Each row was made from one small tree. The marks that hang from a mark follow it in brackets, in the order of their numbers. Every link used is in the known rows. Write each row's tree.
Known rows:
k660{k583}: [  9.9   9.1  -9.5 -11.3   1.6 -20.7  -5.6  20.1  -9.7  25.3  14.7  35.3
  -2.7 -23.6  29.1 -23.6  15.2  -8.0]
k28{k183{k273 k660{k583}}}: [ 14.3  29.8  -6.2 -29.5  -5.2 -28.5 -41.7  -5.7  12.1  14.9  -0.9  10.8
   3.1  28.3   6.0   6.4 -21.7   4.5]
k273{k183{k28 k660{k583}}}: [  2.6  26.7   0.3 -32.6  18.3  17.7   4.4 -18.9  21.0 -12.6  -1.9 -12.7
  -7.9  32.8  30.8  -1.0  -5.5   2.1]
k660{k183{k28}}: [ -5.7   7.8  12.5  21.8  -2.0  28.8   6.7   4.1   1.2   3.3 -26.6  15.8
  13.7   5.4  -0.9  -6.9  14.1  13.2]
k583{k273{k183{k660}}}: [ 18.9 -22.1   8.2  -2.8   9.8 -12.6 -15.5 -10.9  23.3  -3.9  19.6 -22.2
  -8.4 -47.7   5.4  -3.4 -13.4 -17.1]
k273{k183}: [ 17.9 -23.1  -5.8   5.2 -24.0   6.5  14.5  35.4  12.2  -3.6  13.7   1.4
   3.1 -43.5   6.1  -4.7   7.7 -17.3]
k660{k583{k273{k183}}}: [ 31.1 -19.4  15.0  -8.8  -8.6 -19.0 -16.9  17.7   7.9  10.8  31.4  11.6
  -2.6 -37.0  32.8 -13.9   0.5  -7.7]
k660{k183}: [ 10.5  -8.4   5.1  23.9 -13.8  14.3   6.7  21.8   1.1  16.1 -15.2  29.7
   7.7 -38.9   2.3 -27.0  15.4   0.0]
k384{k273{k183{k660}}}: [ 12.5  -3.0 -18.6 -11.1  11.7  10.4  32.5 -31.1  20.4 -10.0  24.7 -21.8
 -19.0 -30.8  12.0   8.9   5.2 -10.9]
k273{k183 k583}: [  1.0 -35.3  -6.7  22.4 -24.1   7.2   5.5  34.2  -0.4 -20.0  -5.7  -1.4
   2.2  -6.7 -18.3  -3.8  -8.3 -14.3]
k28{k183}: [  9.4 -16.7  -9.1  12.0 -26.2  -5.9  -6.9  49.0   0.2   7.7  14.5  16.3
  30.5 -25.4  -6.8  10.9  -3.4 -23.2]
k183{k273{k583{k660}}}: [-14.2  -1.6  -6.5  -0.6  -9.4 -29.7  -7.9  14.5 -21.0  10.6  -2.9   2.4
   2.4  -5.4 -29.7  -3.6  -1.5  -1.4]
k583{k273 k660}: [  4.2 -16.8   9.3  -4.9  10.4 -31.0  -0.1  20.4 -13.4  29.0  43.0   3.6
  13.4 -79.3   9.9 -12.6  13.2 -21.9]
k273{k583}: [-12.5 -21.8 -12.7  26.0  -5.3 -13.9  -9.1  22.9 -18.5  -1.4  -9.3  15.6
   3.4  -6.6 -22.6  -7.5  -2.0 -14.9]
k384{k273{k183{k28 k660} k583}}: [-20.5   1.1 -13.3   2.5  22.8  26.4  24.2 -50.3   8.8 -40.2  -6.3 -37.8
 -12.5  50.7 -14.6  31.6 -10.8   4.3]
k384{k273}: [  4.5  -5.4 -20.3   6.6   6.2 -13.6  24.2  -9.0 -10.8  14.9  30.0  13.4
  -7.8 -42.2   7.2   7.9  24.8  -9.8]
k903{k273{k183{k660}}}: [ 16.1  -7.5 -13.6 -15.1  -4.5 -11.1  -1.9   2.6   5.9   3.9  11.8  -7.1
 -25.2 -32.4   9.8 -13.5  -5.5 -14.6]
k903{k273}: [  7.1 -10.8 -16.2   4.7 -10.1 -33.7  -9.7  24.4 -26.0  28.8  17.4  26.8
 -13.0 -43.2   4.7 -15.9  15.0 -12.8]
k660{k183 k583{k273}}: [ 24.0  -3.5  26.0  10.3   2.6 -10.7 -24.1   3.5  -3.0  30.7   2.8  40.5
   1.9 -32.3  28.3 -36.6   7.2  10.1]

Which tree is each row?
[-29.9  21.4  -5.6   3.7  20.9 -17.3 -37.0 -45.6  -3.5 -17.1 -40.0 -21.4
 -12.8  70.1 -39.9  22.4 -21.4  18.9]	k183{k28 k273{k583} k660}
[-26.7   8.0   5.6  15.3  14.9  36.4  44.8 -20.6 -19.4  -5.4  -9.7   1.1
  13.5  25.9 -10.5   3.9  14.5  15.8]	k384{k273{k583{k660{k183{k28}}}}}
[-10.9  14.3  15.5   1.9   4.8  33.0  31.2  15.2  -4.7  12.2 -10.2   8.9
  25.1 -15.3   7.8 -15.7  20.6   5.6]	k583{k660{k183{k28}}}
[ 21.5  23.1  11.3  -1.6 -16.4 -11.6 -22.5  -0.4   1.1  28.9 -22.4  41.4
  -9.1   4.2  14.4 -29.1   9.3  30.5]	k660{k183{k273} k583}
[  6.1  26.4  -3.6 -38.2  13.8  -1.1  -6.7 -19.3   2.8   1.6   4.4  -4.5
 -23.5  32.2  34.1  -6.9  -5.2   7.1]	k903{k273{k183{k28 k660{k583}}}}
[ -7.1  27.5  19.1  -3.3  -6.3  12.0   8.4  -3.7  -1.6  14.3 -20.1   3.4
  13.8   7.4  -7.1  -2.6  14.6  27.5]	k583{k660{k183{k28 k273}}}
[  2.7 -14.1  22.9 -10.4   2.8   4.9  14.2  14.4   4.7  -3.3  33.6 -25.9
  19.1 -33.6  11.0  12.9   5.5  -9.8]	k583{k273{k183{k28}} k660}
[ -4.7  26.6  12.3 -22.8  47.4 -22.9 -34.9 -43.8   0.6  11.6   9.6  -2.6
  -7.0  17.3  25.8   0.9  -6.2   4.8]	k183{k28 k660{k583{k273}}}
[  4.8  -8.7  -2.9  -1.0 -18.5   0.7   4.3  17.6  -7.6  -2.7   9.0  -3.2
  -7.4   1.2   6.3  10.9   7.1   0.1]	k903{k273{k183{k28}}}
[  7.8 -21.5  19.4  10.1  -3.3  -0.3  -9.2   4.4  10.8 -11.8  16.2 -18.9
   7.6 -13.4   2.0  22.1  -1.0  -2.2]	k583{k273{k183{k28}}}
[  1.5 -31.3 -16.4  20.6 -13.6   9.4  29.0   0.3  -3.5 -20.4  11.9  -6.3
  -7.8  -4.0 -12.2  13.6   1.4  -7.1]	k384{k273{k183 k583}}
[ -8.0  -1.1 -10.1   8.3 -11.6 -21.9 -44.9  -2.7   4.0 -10.7 -24.9  -9.7
   7.9  45.1 -45.4  21.8 -38.7  -1.5]	k28{k183{k273{k583} k660}}
[-20.9 -12.1   3.5  -0.1  -6.9  26.5  29.8  27.5  -5.7 -25.1  -0.1 -23.1
  19.3  18.1 -12.8   8.0  -3.7  -9.1]	k273{k183{k28} k583{k660}}
[ -1.7  19.9  16.5  16.3 -12.9   8.1 -15.5 -14.0   3.7   6.9 -37.7  10.5
   2.8  28.2 -15.7   6.7   8.2  35.3]	k660{k183{k28 k273}}
[-27.7   3.2  14.2  17.6   4.5  34.2  21.7  13.3 -15.4  -4.5 -29.5   5.6
  24.5  23.2 -16.6 -13.8   4.9   8.3]	k273{k583{k660{k183{k28}}}}
[-12.5  33.8  -4.7 -13.9  21.3 -19.0 -27.9 -44.2   7.6  -0.9 -19.9 -19.1
 -12.7  32.6 -15.7  21.1  -4.9  16.1]	k183{k28 k273 k660}
[ -4.3   7.6  -2.4 -12.7  11.6  22.2   9.9 -14.6  24.5 -23.2  -6.5 -30.0
  -2.3  11.4   4.2  13.9  -6.9  -5.6]	k273{k183{k28 k660}}
[-17.5   9.1  14.6  33.9 -12.5   9.6 -25.6 -15.8  -7.5  -9.2 -59.1   7.3
   2.2  66.2 -40.1   7.4  -9.3  36.6]	k660{k183{k28 k273{k583}}}
[ -3.8 -23.2 -13.2  -0.1  -7.1  13.9  52.7  10.0  -9.4 -12.6  29.5 -14.0
   2.6 -24.5  -4.0   4.2   8.3 -15.7]	k384{k273{k183 k583{k660}}}
[-14.8 -15.3  -9.2  19.5  -2.6  23.8  29.2 -17.9  -3.5 -34.3   1.6 -19.8
  -1.6  41.0 -15.7  34.4   0.9   5.8]	k384{k273{k183{k28} k583}}
[-16.6  -4.2  -7.7   0.0   6.4   5.4  -9.9 -16.4  -6.0 -24.4 -19.3 -22.4
 -18.5  50.5 -17.6   8.6 -21.4   1.4]	k903{k273{k183{k28 k660} k583}}
[ 21.3  10.4 -11.5 -36.3   1.4 -16.1  -7.1  -1.8   1.8  14.3  15.8   9.9
 -29.8 -12.1  37.6 -28.0  -4.7  -5.7]	k903{k273{k183{k660{k583}}}}
[  9.6  17.3 -10.2 -24.7   5.7  -9.2 -17.8  13.0   9.5  12.4  10.8  16.4
  13.5   6.2  21.4  -6.3 -15.6 -16.1]	k28{k183{k660{k583}}}
